Every row comes from one small tree of marks. The marks that hang from a mark follow it in brackets, in the order of their numbers. Every link used is in the known rows. Which tree was each row made from?
Known rows
z_241(z_400(z_289 z_414)): [ 1.33 -1.31 -1.79 -4.01 -0.12 -1.89  1.35  1.76 -0.98  0.49 -1.50  0.38
 -2.63 -0.41 -0.14 -0.34 -0.19 -1.37 -0.67 -0.24 -1.04  1.50 -0.65]
z_400(z_241 z_289 z_414 z_590): [ 2.10 -1.82 -0.60 -4.93 -0.42 -1.89  2.72  2.29 -1.12 -0.04 -2.64 -1.62
 -4.69 -0.76 -1.03 -1.76  0.85 -2.57 -0.89 -0.08 -0.46  1.88 -2.03]
z_379(z_400(z_241)): [ 1.34  1.52 -1.49 -1.52 -0.49 -0.87  1.32  0.52 -0.67  0.69 -0.26  0.41
 -2.33 -0.70 -0.61 -1.79  0.47 -0.71 -0.02 -2.02  0.08  0.69 -0.37]
z_344(z_400(z_169 z_241 z_289 z_414 z_742)): [ 3.88 -2.71 -2.49 -4.28  0.02 -2.31  2.38  0.83 -0.77  1.45 -2.41 -2.03
 -4.81 -1.97 -3.04 -3.23  0.55 -2.05 -4.06 -0.55  0.10  1.33 -1.88]
z_414(z_400(z_169 z_289 z_590 z_742)): [ 3.57 -1.58 -0.02 -3.18 -0.32 -1.90  1.11  1.56 -0.48  2.59 -3.15 -1.20
 -3.53 -1.84 -1.13 -2.04  1.09 -4.09 -1.61 -0.46 -1.34  3.61 -0.50]
z_379(z_400(z_241 z_289 z_742)): [ 2.69 -0.07 -2.45 -1.84 -0.95 -2.74  1.50  0.00 -0.24  0.95 -1.79 -1.26
 -4.72 -1.88 -0.39 -3.12 -0.55 -3.33 -0.70 -2.68  0.48  1.76 -0.89]
z_344(z_400(z_241)): [ 0.68  0.86 -1.06 -2.34 -0.59  0.45  2.10  0.52  0.14  0.80  0.11  0.21
 -2.09 -1.39 -1.89 -1.73  1.12  0.22 -0.96 -0.83  0.01 -0.10 -0.44]
z_379(z_400(z_169 z_289(z_913) z_344 z_414 z_590)): [ 3.62 -2.01 -0.40 -5.75  0.16 -2.05  1.49  2.16 -2.25  1.90 -5.53 -1.45
 -4.70  0.32 -1.67 -1.18  3.39 -4.36 -5.43  0.25 -0.93  5.07 -3.96]
z_289(z_400): [ 0.42 -0.26 -1.28 -1.11 -0.91 -0.70 -0.42  0.91 -1.44 -0.60 -0.46 -0.04
 -0.52 -0.08  0.64 -1.02 -0.68 -0.66 -0.57  0.89  0.07  1.27 -0.05]
z_169(z_400(z_241 z_289 z_344 z_414 z_590 z_742)): [ 2.11 -2.24 -2.22 -4.98 -1.81 -2.76  3.58  2.28 -1.95  0.98 -4.52 -4.46
 -6.01 -0.30 -2.34 -4.06  0.69 -4.30 -2.92  0.50  0.26  3.88 -2.19]
z_590(z_400(z_169 z_241 z_289(z_913) z_344 z_414)): [ 2.70 -2.63 -2.74 -6.35  1.24 -1.54  2.24  1.52 -2.74  1.43 -3.75 -0.98
 -6.28 -1.19 -3.21 -0.73  1.80 -1.64 -5.13 -0.83  0.66  3.15 -1.86]
z_590(z_400(z_169 z_241 z_344 z_414 z_742)): [ 2.14 -3.06 -2.58 -5.03  0.06 -1.65  2.81  0.74 -2.49  2.97 -3.13 -3.61
 -4.98 -0.59 -4.41 -3.61  0.00 -1.37 -5.05 -0.84  0.73  2.83 -1.27]
z_414(z_400(z_169 z_241)): [ 2.35  0.46 -1.48 -2.45  1.32 -1.03  1.58  0.59 -1.52  1.46 -0.28  0.99
 -1.82 -1.52 -2.16 -0.87  0.70  0.01 -0.07 -1.13 -0.53  0.59  1.16]
z_414(z_400(z_289 z_344 z_742)): [ 1.25 -0.58 -1.19 -2.45 -1.12 -2.38  1.55  0.02 -0.30  2.53 -2.33 -1.96
 -3.34 -2.27 -1.11 -2.33 -0.51 -3.85 -0.30 -1.26 -0.36  3.19 -0.53]
z_742(z_400(z_169 z_241 z_590)): [ 3.71 -0.89 -1.08 -3.35 -0.23  0.09  3.31  0.39 -2.30  0.65 -1.31  0.36
 -2.21 -0.90 -2.51 -0.81  2.68 -0.62 -3.23 -0.02 -0.28  2.11 -1.69]
z_169(z_400(z_289 z_344 z_590 z_742)): [ 1.40 -1.28 -0.49 -2.48 -2.21 -1.71  1.84  1.30 -0.81  1.37 -3.41 -3.25
 -3.87 -0.37 -0.87 -3.24  0.81 -4.27 -2.38  0.87 -0.03  3.94 -1.27]
z_344(z_400(z_169 z_241 z_289 z_414 z_590)): [ 3.98 -1.97 -0.40 -6.35 -0.41 -1.19  3.28  2.61 -1.31  1.51 -2.51 -0.48
 -4.91 -1.62 -3.02 -2.80  2.72 -2.01 -3.50  0.30 -1.16  2.20 -2.43]
z_344(z_400(z_169 z_289(z_913) z_414 z_590)): [ 3.30 -2.40 -0.04 -5.32  0.08  0.13  1.00  2.84 -0.52  1.04 -4.46 -0.59
 -3.88 -0.42 -1.79  0.14  3.70 -2.51 -5.39  1.32 -1.06  3.03 -3.29]
z_241(z_400(z_169 z_289(z_913) z_344 z_590 z_742)): [ 3.26 -2.75 -1.48 -5.49  1.84 -2.35  2.14  0.73 -2.34  2.69 -5.93 -2.47
 -5.10 -0.05 -2.56 -1.90  2.28 -5.31 -6.39  1.02  0.04  5.12 -2.08]
z_241(z_400(z_169)): [ 1.93 -0.49 -1.03 -2.31  1.62 -0.83  0.81  0.42 -1.76  1.39 -0.42  1.35
 -0.33  0.06 -1.37 -0.47  0.65  0.13 -2.14  0.33 -0.54  0.89  0.71]
z_414(z_400(z_169 z_241 z_289(z_913) z_344 z_590)): [ 3.54 -0.79 -1.18 -6.01  1.66 -1.84  2.94  1.53 -2.49  2.20 -4.35 -0.63
 -5.64 -1.77 -2.78 -0.99  3.05 -3.98 -3.11 -0.24 -0.39  4.24 -1.32]
z_400(z_414 z_742): [ 0.36 -2.25 -1.30 -0.82 -0.34 -1.26  0.33  0.40 -0.13  0.46 -2.58 -3.46
 -1.35  0.59 -0.74 -1.05 -0.97 -1.38 -1.79  0.10  0.27  0.91 -1.32]
z_241(z_400(z_590 z_742)): [ 0.76 -1.02 -0.69 -3.13 -0.40 -0.76  1.70  1.25 -0.52  2.09 -3.17 -2.19
 -2.47  0.48 -1.02 -2.03  0.50 -3.14 -2.32  0.28 -0.57  3.03 -0.64]
z_289(z_400(z_169 z_241 z_344 z_414 z_590) z_913): [ 2.82 -2.82 -2.53 -6.68  1.46 -2.02  2.42  2.23 -4.71  0.56 -5.74 -3.07
 -4.80  1.01 -3.12 -1.96  2.21 -3.17 -6.24  2.51  0.43  4.56 -3.02]
z_289(z_400(z_344)): [ 0.12 -0.33 -1.07 -2.32 -0.89 -1.42  0.82  0.27 -2.36  0.36 -1.10 -1.07
 -1.16 -0.17 -0.67 -2.30 -0.42 -1.52 -1.67  1.34  0.22  2.64 -0.73]

Write each row's tree
[ 3.07 -1.82 -0.38 -3.68 -0.60 -0.91  1.09  1.53 -0.41  1.11 -1.09  0.53
 -2.25 -1.49 -1.75 -1.14  1.47 -0.59 -2.81  0.31 -1.10  1.04 -1.75] : z_344(z_400(z_169 z_289 z_414))
[ 3.97 -3.98 -1.27 -5.93  0.69 -3.80  3.82  0.86 -2.91  2.04 -4.81 -4.35
 -6.09 -0.80 -3.72 -4.38  0.91 -4.43 -4.71  0.67  0.23  3.77 -2.89] : z_400(z_169 z_241 z_289 z_344 z_414 z_590 z_742)
[ 1.91 -0.83 -2.83 -2.75  0.32 -0.67  1.34  0.25  0.62  0.53 -3.30 -1.77
 -5.19 -1.92 -1.48 -1.09  1.17 -3.07 -3.41 -1.04  1.23  1.37 -1.63] : z_344(z_400(z_241 z_289(z_913) z_742))
[ 3.12 -2.01 -0.72 -4.54  0.81 -1.88  1.45  1.01 -1.39  2.99 -5.86 -2.48
 -4.80 -1.12 -2.23 -1.30  2.30 -5.48 -4.28  0.21 -0.42  5.31 -1.92] : z_414(z_400(z_169 z_289(z_913) z_344 z_590 z_742))
[ 3.78 -0.68 -1.23 -4.89  1.74 -1.22  1.68  2.13 -1.55  1.24 -3.77  0.40
 -4.95 -1.63 -1.52  0.14  2.86 -3.11 -2.02 -0.55 -0.65  3.03 -0.58] : z_414(z_400(z_169 z_241 z_289(z_913) z_590))
[ 2.21 -1.66 -3.75 -4.84 -0.15 -1.33  3.50  0.04 -2.36 -0.48 -3.68 -0.93
 -4.72 -1.15 -1.97  0.78  1.97 -2.09 -3.85 -0.82  0.82  2.87 -3.57] : z_742(z_400(z_241 z_289(z_913) z_344 z_414))
[ 1.73 -0.69 -2.89 -2.33 -0.85 -2.03  1.71  0.87 -0.65  1.04 -2.80 -3.03
 -3.65 -0.07 -1.37 -2.79 -0.45 -2.08 -1.75 -1.87  0.27  1.66 -1.70] : z_379(z_400(z_241 z_414 z_742))
[ 3.10 -0.99 -1.05 -3.48  0.61 -1.36  2.37  1.21 -1.45  2.71 -3.11 -2.20
 -3.75 -1.21 -2.72 -2.65  1.18 -2.89 -1.88 -0.72 -0.59  2.68 -0.07] : z_414(z_400(z_169 z_241 z_590 z_742))
[ 2.01 -0.72 -0.19 -3.49 -0.21 -1.49  2.33  1.32 -0.71 -0.01 -1.54 -0.50
 -4.15 -1.34 -0.76 -1.88  1.00 -2.60 -0.23 -0.40 -0.27  1.61 -0.93] : z_400(z_241 z_289 z_590)
[ 2.15 -1.22 -0.64 -1.03 -0.10 -0.01  0.51 -0.21  0.14  2.20 -1.27 -1.40
 -1.11 -0.89 -2.41 -2.11  0.91 -0.91 -3.85  0.29 -0.04  0.82 -0.79] : z_344(z_400(z_169 z_742))
[ 2.26 -3.14 -1.14 -1.10  0.89 -1.54  0.29  0.20 -1.12  0.92 -2.60 -2.96
 -1.28  0.59 -1.77 -1.22 -0.38 -1.05 -3.40  0.71  0.23  0.91 -1.23] : z_400(z_169 z_414 z_742)
[ 3.22 -3.70 -2.32 -6.19  0.08 -3.46  3.29  1.53 -4.48  1.72 -5.10 -5.02
 -5.08  0.36 -3.70 -5.09  0.40 -4.05 -5.78  1.99  0.38  4.73 -2.68] : z_289(z_400(z_169 z_241 z_344 z_414 z_590 z_742))
[ 3.85 -2.22 -1.28 -6.48  0.92 -0.55  2.46  2.76 -1.25  0.82 -4.55 -0.94
 -5.49 -0.93 -2.79 -0.74  3.65 -2.52 -5.28  0.68 -0.48  2.64 -3.08] : z_344(z_400(z_169 z_241 z_289(z_913) z_414 z_590))
[ 0.47 -1.49  0.48 -2.35 -0.81 -1.01  2.00  0.01 -0.83  2.26 -3.50 -4.12
 -2.49  0.31 -1.97 -3.06  0.77 -3.79 -2.99  0.88  0.16  3.39 -1.97] : z_400(z_344 z_590 z_742)
[ 5.01 -2.35 -1.72 -5.11 -0.50 -3.42  2.59  2.03 -1.76  1.94 -4.23 -2.82
 -6.01 -0.86 -1.99 -3.98  1.18 -4.35 -3.77 -1.04 -0.63  3.68 -2.75] : z_379(z_400(z_169 z_241 z_289 z_414 z_590 z_742))
[ 1.63 -1.32 -0.35 -2.81 -2.16 -1.07  1.11  2.13 -0.11  1.99 -4.21 -3.50
 -2.99  0.85 -0.66 -2.60  0.94 -3.60 -2.52 -0.63 -0.98  3.58 -2.84] : z_379(z_400(z_414 z_590 z_742))
[ 1.70 -3.09 -2.17 -6.52  0.44 -2.28  2.48  1.84 -1.76  2.04 -7.10 -3.87
 -5.78  0.54 -1.89 -1.51  1.61 -5.67 -5.29  0.80 -0.19  5.47 -3.38] : z_241(z_400(z_289(z_913) z_344 z_414 z_590 z_742))
[ 0.99 -2.14 -2.55 -1.79  0.35 -1.96  1.71  0.30 -0.85  0.21 -2.61 -3.57
 -3.20  0.14 -1.73 -1.91 -1.03 -1.43 -1.79 -0.43  0.79  0.54 -1.15] : z_400(z_241 z_414 z_742)
[ 2.91 -2.25 -0.41 -4.40  1.06 -1.26  2.56  1.88 -2.27  0.80 -2.62 -1.70
 -3.03  0.48 -2.72 -1.69  1.61 -1.00 -2.95  0.91 -0.50  1.50 -1.61] : z_400(z_169 z_241 z_414 z_590)
[ 2.56 -4.07 -2.09 -5.06  0.77 -2.06  0.96  1.73 -3.66  1.34 -6.95 -5.14
 -4.04  1.54 -2.58 -2.24  1.48 -4.65 -7.56  2.95  0.38  5.54 -3.52] : z_289(z_400(z_169 z_344 z_414 z_590 z_742) z_913)
[ 1.80 -0.41 -1.13 -2.09 -1.77 -2.70  1.28 -0.45 -0.49  2.20 -2.34 -2.03
 -3.62 -1.41 -0.63 -3.58 -0.22 -4.16 -1.91 -1.67  0.14  3.29 -1.86] : z_379(z_400(z_289 z_344 z_742))
[ 2.43 -2.02 -2.00 -0.93  0.27 -1.91 -0.61  0.04 -2.16  0.50 -1.87 -2.04
 -1.27 -0.16 -0.84 -2.30 -0.93 -1.79 -3.42  1.33  0.51  2.01 -0.22] : z_289(z_400(z_169 z_742))
[ 3.48 -3.59 -2.56 -4.28  1.23 -4.25  2.93 -0.35 -2.71  1.43 -3.38 -3.56
 -5.09 -1.22 -3.37 -3.68 -0.37 -3.17 -4.05  0.03  0.95  2.10 -1.99] : z_400(z_169 z_241 z_289 z_344 z_414 z_742)
[ 2.32 -3.67  0.02 -3.87  0.13 -1.97  2.18  0.73 -2.21  2.54 -4.67 -4.81
 -2.90  0.97 -3.37 -3.21  1.13 -3.32 -5.19  1.69 -0.13  3.77 -2.90] : z_400(z_169 z_344 z_414 z_590 z_742)
